Each row comes from the steps of one path. Every step used is in the known rows, and no mark comes twice. Write the path behind each row, first mark first.
Known rows:
q-d-p-m-z-y: [-4.23 -1.75  0.13 -0.01  0.73 -1.79 -0.76 -0.93  2.01  1.91 -1.01  3.06
 -2.43  0.99 -0.96 -1.26 -1.82 -1.27 -2.00 -0.83 -0.80 -0.28  0.48  1.46
 -0.07 -1.96  1.21]
d-q-m-p: [-0.14 -0.83  2.39 -1.37 -2.25 -0.74  0.29  0.87 -1.50  0.23  0.11  1.80
 -4.18  2.77 -1.39  0.15 -2.42  0.52 -0.18 -0.79 -0.69 -1.33 -0.70  0.52
 -0.47 -4.13  0.03]
z-y-m: [-1.70 -0.84 -1.13 -0.80 -2.68 -1.29 -1.93 -1.13  1.05  1.60 -1.49  3.86
 -0.23  3.36 -2.68  1.13 -1.80 -1.73  1.34  1.46 -1.63 -1.53 -3.66  1.10
 -0.14  0.42  6.67]
d-p-m-y: [-3.21 -1.38  1.94 -0.16  0.17 -2.11 -1.41 -1.18  4.44  1.55 -0.51  2.98
 -3.30  1.07 -3.30 -0.07 -1.49 -0.82  1.16 -0.58 -0.86 -1.13 -1.65  1.69
  0.66 -1.92  5.60]
d-p-n-z: [-3.18 -1.68  0.86 -2.10 -0.25 -1.91 -1.84 -0.17  3.02  0.94 -0.07  1.86
 -3.57  2.38 -2.16  1.72 -1.85  2.71 -0.26 -1.08 -0.79 -0.56  1.94  3.21
  0.11 -1.74  1.92]
q-m-z: [-2.85 -1.62  1.18 -2.37  0.40 -2.18  0.56 -0.66 -1.97  1.67  1.56 -2.04
 -2.89 -1.28 -0.87  0.89 -2.82 -1.23  1.58 -0.08 -1.38  0.11  2.70  0.74
 -1.12 -3.03 -4.18]
m-p: [-1.61 -0.48  1.24 -1.85 -0.83  0.14 -0.54 -1.69  0.16  0.73  1.15  4.69
 -1.91 -0.26 -1.42 -0.68 -1.62  2.56  4.24  1.56  0.04 -1.07  1.28 -0.93
 -0.52 -2.01 -4.65]
d-p-m: [-3.59 -1.66  1.67 -0.54 -0.23 -1.98 -1.78 -0.76  4.45  0.91 -0.61  1.64
 -3.53  3.14 -3.28 -0.61 -1.35 -1.07 -0.07 -1.51 -0.45 -1.19 -1.51  1.82
  0.92 -1.46  6.06]
m-y-z: [-1.31  0.16  1.24 -2.23  2.34 -1.57 -0.61 -2.47  1.19  2.71  0.59  2.78
  0.44 -3.80 -0.89  1.79 -1.67  0.59  3.69  2.22 -1.56 -1.29  1.90 -1.09
 -0.77 -1.50 -1.77]
q-m-p-d: [-1.32 -1.12  1.24 -0.66 -0.40 -0.99 -0.04 -0.84 -1.38  0.70  2.50  0.95
 -1.35  1.67 -0.82 -0.47 -2.29 -1.50  2.34 -0.61 -1.22 -0.44  3.01  0.67
 -1.23 -3.53 -5.90]
q-m-p: [-1.02 -1.55  1.56 -2.21 -1.31 -1.07  0.33 -1.23 -1.10  0.99  1.86  1.11
 -2.80  1.00 -0.64 -0.24 -2.52 -0.66  2.55 -0.85 -0.67 -0.35  1.43 -0.05
 -1.67 -3.13 -5.16]
p-n-z-y: [-2.21 -1.75 -0.80 -2.71 -0.09 -2.54 -2.70 -1.05  1.72  1.42  0.30  1.39
  0.79  1.92 -1.48  0.46 -2.34  2.18  0.26  0.60 -1.86 -1.17  2.19  3.90
 -0.06 -1.68 -0.09]
n-z-y-m-p: [-1.65 -1.30 -0.39 -3.22 -1.92 -2.52 -1.89 -0.16  2.06  1.30 -0.67  1.53
 -1.69  1.84 -2.33  5.31 -2.20  0.43  0.57 -1.44 -1.52 -0.97 -0.98  2.29
  0.26  1.57  0.45]
m-d-p-n-z: [-4.11 -0.12  0.10 -1.95  3.77 -0.38 -2.14 -0.61 -0.09  1.83 -0.25  3.89
 -0.63  0.22 -1.86  3.93 -1.85  1.81  0.12  1.98 -0.75 -0.91  3.50  1.26
  0.11 -1.38 -0.07]
d-q-m-z: [-1.38 -0.86  2.17 -1.48 -1.15 -1.51  0.47  1.28 -2.13  0.70 -0.09 -0.37
 -4.36  1.12 -1.52  0.89 -2.64  0.09 -0.80 -0.34 -1.22 -1.02  0.21  1.03
 -0.08 -4.02  0.69]
y-z: [-1.84 -0.20  0.85 -3.40  2.32 -1.55 -1.59 -1.96  2.06  1.48  0.69 -0.37
 -0.05  0.23 -0.28  0.94 -1.21  0.34  1.04  0.06 -0.91 -1.61  2.74 -1.45
 -0.41 -0.42 -2.47]
q-m-d-p-n-z-y: [-2.59 -1.33  0.44 -1.52  1.04 -1.69 -0.98 -0.22 -1.10  1.89  0.74  1.73
 -1.75  1.89 -1.23  4.01 -2.91 -1.13 -0.28 -0.38 -1.68 -0.13  1.93  1.78
 -1.06 -2.59 -0.78]
z-y-m-d-p: [-2.56 -0.17 -1.14 -0.31 -1.11 -0.67 -2.09 -0.86  0.61  1.89 -1.65  5.58
 -0.73  3.07 -2.88  3.23 -1.79 -1.34  1.00  2.25 -1.62 -1.44 -3.05  0.81
 -0.07  0.36  6.57]
n-z-m-p-d: [-1.72 -1.52 -0.24 -3.08 -0.35 -1.79 -3.17  0.29  1.30  0.79  1.08  0.40
 -1.67  1.61 -2.74  3.20 -2.29  0.66  0.35 -1.98 -1.64 -0.42  1.11  3.78
  0.98  0.41 -3.12]
q-d: [-2.66 -1.61 -0.44 -1.90  1.12 -0.62 -0.36 -1.41 -1.11  1.72 -0.96  1.72
  0.67  0.11  0.35 -1.96 -1.66 -1.40 -1.34 -0.33 -0.05 -0.29  2.70  0.59
 -0.78 -1.08 -1.46]
p-n-z: [-2.50 -1.78 -0.35 -4.13  1.22 -2.38 -2.39 -1.24  1.71  1.25  0.41 -0.71
  0.57  1.11 -1.08  0.01 -2.05  2.33 -0.08 -0.05 -1.29 -1.19  3.83  3.76
 -0.19 -1.44 -2.11]
d-q-m-p-n: [-0.23 -0.91  2.10 -1.57 -1.94 -0.86 -0.03  0.53 -1.10  0.26  0.35  1.85
 -3.79  2.97 -1.17 -0.84 -2.49  1.19 -0.40 -0.36 -0.95 -1.53  0.02  1.17
 -0.72 -4.80 -0.74]
n-p-m: [-3.48 -1.27  0.68 -2.90  0.55 -2.75 -1.71 -0.48  4.34  1.15 -1.04  0.69
 -0.90  1.82 -2.98  3.17 -1.95 -1.97  1.51 -0.25 -1.27 -1.94 -2.60  2.73
  0.82  1.80  0.50]
p-n: [-2.39 -1.35 -0.36 -2.60  1.01 -1.21 -2.12 -2.02  0.72  1.25  0.54  1.17
  1.12  1.30 -1.05 -3.39 -1.75  1.75  1.19  2.00 -1.01 -1.50  3.05  2.43
 -0.56 -2.89 -0.45]

Write each row's path:
[-2.01  0.21  0.85  0.25  0.38  0.21 -1.04 -1.16 -0.36  0.34  2.01  4.33
  0.29  0.86 -1.60 -1.09 -1.27  1.35  3.98  1.94 -0.76 -1.23  3.53  0.05
  0.12 -2.60 -5.78]
m-p-d
[-3.29 -1.63  0.22 -0.86  0.44 -0.55 -0.26 -0.68  0.25  1.53 -1.12  3.05
 -2.06  1.22 -0.30 -0.57 -1.62 -0.48 -1.92 -1.30  0.06  0.07  2.05  0.86
 -0.65 -1.34  0.50]
q-d-p
[-1.18 -1.27 -0.42 -1.54 -0.66 -0.71 -3.00 -1.27  0.10  2.10  0.30  3.46
 -0.92 -0.48 -3.27 -0.65 -2.41 -0.93  2.37  1.44 -1.90 -0.53 -2.49  2.77
  0.20 -1.34  3.06]
z-m-y
[-3.41 -1.74 -0.16 -1.17  1.05 -0.81 -0.75 -1.11  0.74  1.61 -0.82  2.97
 -1.52  1.39  0.01 -2.09 -1.67  0.58 -2.22 -0.66 -0.28 -0.16  3.00  1.84
 -0.96 -2.29 -0.49]
q-d-p-n
[-3.13 -1.05  2.03 -0.61  0.95 -2.36 -1.58 -1.51  5.23  1.69 -0.25  2.37
 -3.33  0.92 -2.85  0.33 -1.36 -0.57  0.86 -0.77 -1.08 -1.35 -1.06  1.05
  0.46 -1.80  4.13]
d-p-m-y-z
[-1.33 -1.25 -0.24 -2.00 -1.74  0.11 -3.16 -1.22  0.63  0.95  1.12  4.02
 -2.66  1.72 -2.95 -1.65 -2.17  0.70  2.41  0.70 -1.08 -0.73 -2.01  1.86
  0.17 -1.44 -1.05]
z-m-p
[-1.03 -1.89  0.82 -2.25 -1.67 -2.00 -0.50 -1.11 -0.05  1.20  2.05  1.63
 -2.35  1.78 -0.60  0.38 -2.93  0.56  1.77 -0.75 -1.57 -0.43  1.66  1.60
 -1.72 -3.54 -5.52]
q-m-p-n-z-y
[-4.48 -1.00  0.88 -3.00  1.39 -3.09 -1.28 -0.37  4.01  1.43 -0.60  0.13
 -2.04 -0.24 -3.00  3.84 -2.18 -0.95  2.02  0.71 -1.62 -1.66 -1.54  2.49
  0.89  1.32 -1.99]
n-p-m-z
[-2.00  0.07  0.77  2.39  0.12 -1.30 -0.92  1.57 -2.19  0.38  1.13  1.08
  0.30  3.00 -2.22  0.22 -2.05 -1.70 -0.28  0.93 -2.46 -1.14  2.42  2.40
  0.99 -3.98  0.91]
p-d-q-m-z-y
[-3.06 -1.95 -0.40 -1.66  0.88 -1.35 -1.46 -0.85  1.34  2.10 -0.65  3.17
 -2.17  0.39 -0.53 -0.31 -2.11  0.65 -2.25 -1.23 -1.06  0.14  2.27  3.13
 -0.79 -1.89 -0.96]
q-d-p-n-z-m-y
[-3.37 -1.49  0.65 -1.04  2.05 -1.79 -0.80 -1.72  3.03  2.19 -0.85  2.28
 -1.70  0.18 -0.35 -1.13 -1.47 -1.42 -2.13 -1.46 -0.67 -0.63  1.43  0.72
 -0.59 -1.61 -0.14]
q-d-p-m-y-z
[-1.22  0.06  1.17  1.80  0.69 -1.07 -0.76  1.07 -2.03  0.52  1.00  1.00
  1.08  2.52 -2.03 -0.22 -1.84 -2.15 -0.08  0.58 -2.12 -1.28  2.74  2.33
  0.66 -3.87  1.09]
p-d-q-m-y
[-1.90  0.03 -1.11 -0.55 -1.33 -0.62 -2.03 -0.54 -0.28  1.69 -1.96  5.18
 -0.11  3.13 -2.76  2.66 -1.90 -1.44  0.44  2.56 -1.74 -1.90 -3.47  0.72
  0.10 -0.08  6.65]
z-y-m-d-q
[-1.97 -0.77 -0.42 -5.31 -0.05 -1.13 -1.69 -2.38  2.87  1.06 -0.37  0.41
 -2.44  1.52 -1.43  0.43 -1.29  1.31  1.13  0.32 -0.75 -2.05  1.11  1.47
 -1.15  0.42 -3.70]
y-m-p-n-z
[-3.26 -1.93 -0.49 -0.96  0.13 -1.50 -1.06 -0.53  1.21  1.76 -0.91  3.52
 -1.65  1.89 -0.24 -0.02 -2.03  0.72 -2.53 -1.24 -0.82  0.03  2.28  2.55
 -0.72 -1.79  0.05]
q-d-p-n-z-y
[-1.45 -0.56 -0.83 -0.81 -3.04 -0.82 -1.64 -1.48  1.30  1.38 -0.90  5.51
 -1.17  2.93 -2.51  1.06 -1.82 -0.35  2.60  1.84 -1.46 -1.62 -3.48  0.41
 -0.43 -0.15  3.38]
z-y-m-p
[-1.82  0.30  0.72  1.61  0.83 -0.52 -1.52  1.14 -1.38 -0.01  0.38  1.31
  1.57  3.44 -2.34 -0.89 -1.28 -1.23 -0.45  0.91 -1.54 -1.71  2.70  2.20
  1.48 -2.79  2.38]
p-d-q
[-1.79 -2.10 -0.39 -4.10 -0.63 -2.24 -3.21  0.29  1.29  1.16  0.01 -1.14
 -1.78  1.52 -2.81  3.68 -2.46 -0.17 -0.75 -2.68 -1.39 -0.30 -0.19  4.11
  0.96  1.25  0.56]
n-z-m
[-3.72 -1.98  0.36 -0.77  1.09 -1.44 -0.89 -1.16  2.27  1.60 -1.27  1.96
 -1.80  1.79 -0.72 -1.98 -1.47 -1.92 -2.64 -1.90 -0.15 -0.46  1.08  1.46
 -0.25 -1.47  1.49]
q-d-p-m
[-2.36 -0.11  0.87 -0.54  0.13 -1.69 -0.79  1.86  0.29  0.32 -0.11  1.39
 -0.70  3.00 -2.52  5.22 -2.22 -1.39  0.82  0.13 -2.00 -1.43  0.18  3.15
  0.71  0.12 -1.36]
n-p-d-q-m
[-3.86 -0.51  0.15 -0.18 -0.23 -1.71 -0.62 -0.52 -1.09  1.87  0.48  3.00
 -1.76 -2.29 -2.23  1.57 -2.44  1.49  3.36  3.43 -1.81 -0.43  0.70  0.27
  0.44 -2.19 -0.34]
m-z-y
[-2.67 -1.14  1.06 -1.51  1.46 -0.87 -0.32 -0.43 -2.04  1.76  0.66  1.31
 -2.08  1.23 -1.19  2.98 -2.51 -2.09  0.33 -0.27 -0.87 -0.12  1.98  0.46
 -1.14 -2.44 -0.64]
q-m-d-p
[-3.45  0.05 -0.51 -3.61  2.11 -0.18 -1.72 -1.53  1.07  1.76 -1.85  1.51
 -1.98  1.46 -2.29  3.38 -1.06 -1.33 -0.12  1.16 -0.52 -1.73  0.18  0.47
 -0.50  1.41  2.70]
y-m-d-p
[-4.44 -1.41  1.47  0.27 -0.36 -2.42 -1.59 -0.46  4.09  1.31 -0.32  2.52
 -4.41  1.68 -3.49  0.23 -1.75 -0.22  0.65 -0.12 -1.17 -0.91 -1.65  1.74
  1.08 -2.08  4.94]
d-p-m-z-y
[-2.89 -0.79 -0.75 -1.30  1.04  0.34 -3.85 -0.40 -0.31  1.67 -0.06  4.11
 -2.00  1.93 -3.52  1.39 -2.15 -0.69  0.17  1.28 -1.34 -0.51 -1.49  2.37
  0.68 -0.81  3.48]
z-m-d-p
[-1.80 -1.58 -0.64 -3.25 -1.67 -2.82 -2.06  0.05  1.93  1.45 -1.20  0.36
 -1.11  2.04 -2.45  5.51 -2.18 -0.59 -0.24 -1.66 -1.63 -0.93 -1.13  2.86
  0.47  1.95  2.62]
n-z-y-m
[-2.09  0.01 -0.24 -2.74  0.16 -0.30 -1.45 -1.87  1.52  0.73  0.00  1.19
 -1.20  2.11 -1.93 -0.05 -0.85 -0.70  1.78  0.89 -0.83 -2.05  1.33  0.64
 -0.57  0.33 -2.62]
y-m-p-d
[-2.30 -0.18 -1.49 -0.77 -0.84 -0.67 -2.15 -1.27 -0.03  1.96 -1.57  4.95
  0.66  2.58 -2.59  2.52 -1.84 -1.83  1.27  2.73 -1.70 -1.65 -2.71  0.65
 -0.13  0.44  5.56]
z-y-m-d
[-2.54 -1.37  1.10 -1.37  1.57 -2.65 -1.78 -2.64  3.73  2.19 -0.28  0.96
  0.99 -0.70 -2.66 -2.57 -1.57 -2.79  2.01  0.79 -1.34 -1.97 -1.36  1.68
  0.58 -1.76  3.42]
p-m-y
[-0.90 -1.54  1.39 -1.68 -0.34 -1.90  0.54 -1.29 -1.47  2.19  1.05  0.59
 -1.08 -1.24 -1.01  0.86 -2.75 -2.31  2.49 -0.04 -1.47 -0.16  0.98  0.82
 -1.60 -2.96 -1.02]
q-m-y
[-3.62 -0.52 -0.32 -4.56  1.05 -1.45 -0.86 -1.71  0.98  1.67 -1.03 -1.75
 -2.88 -0.99 -1.91  1.38 -1.38 -0.45  1.05  1.32 -1.04 -1.49  0.94  0.75
 -0.45  0.76 -0.82]
y-m-z
[-1.22 -0.80  1.82 -0.53 -1.98 -1.62  0.24  1.42 -2.14  0.82 -0.16  1.02
 -4.15  1.74 -1.84  1.30 -2.82  0.02 -0.60  0.10 -1.64 -1.00 -0.99  1.16
  0.02 -4.18  2.21]
d-q-m-z-y
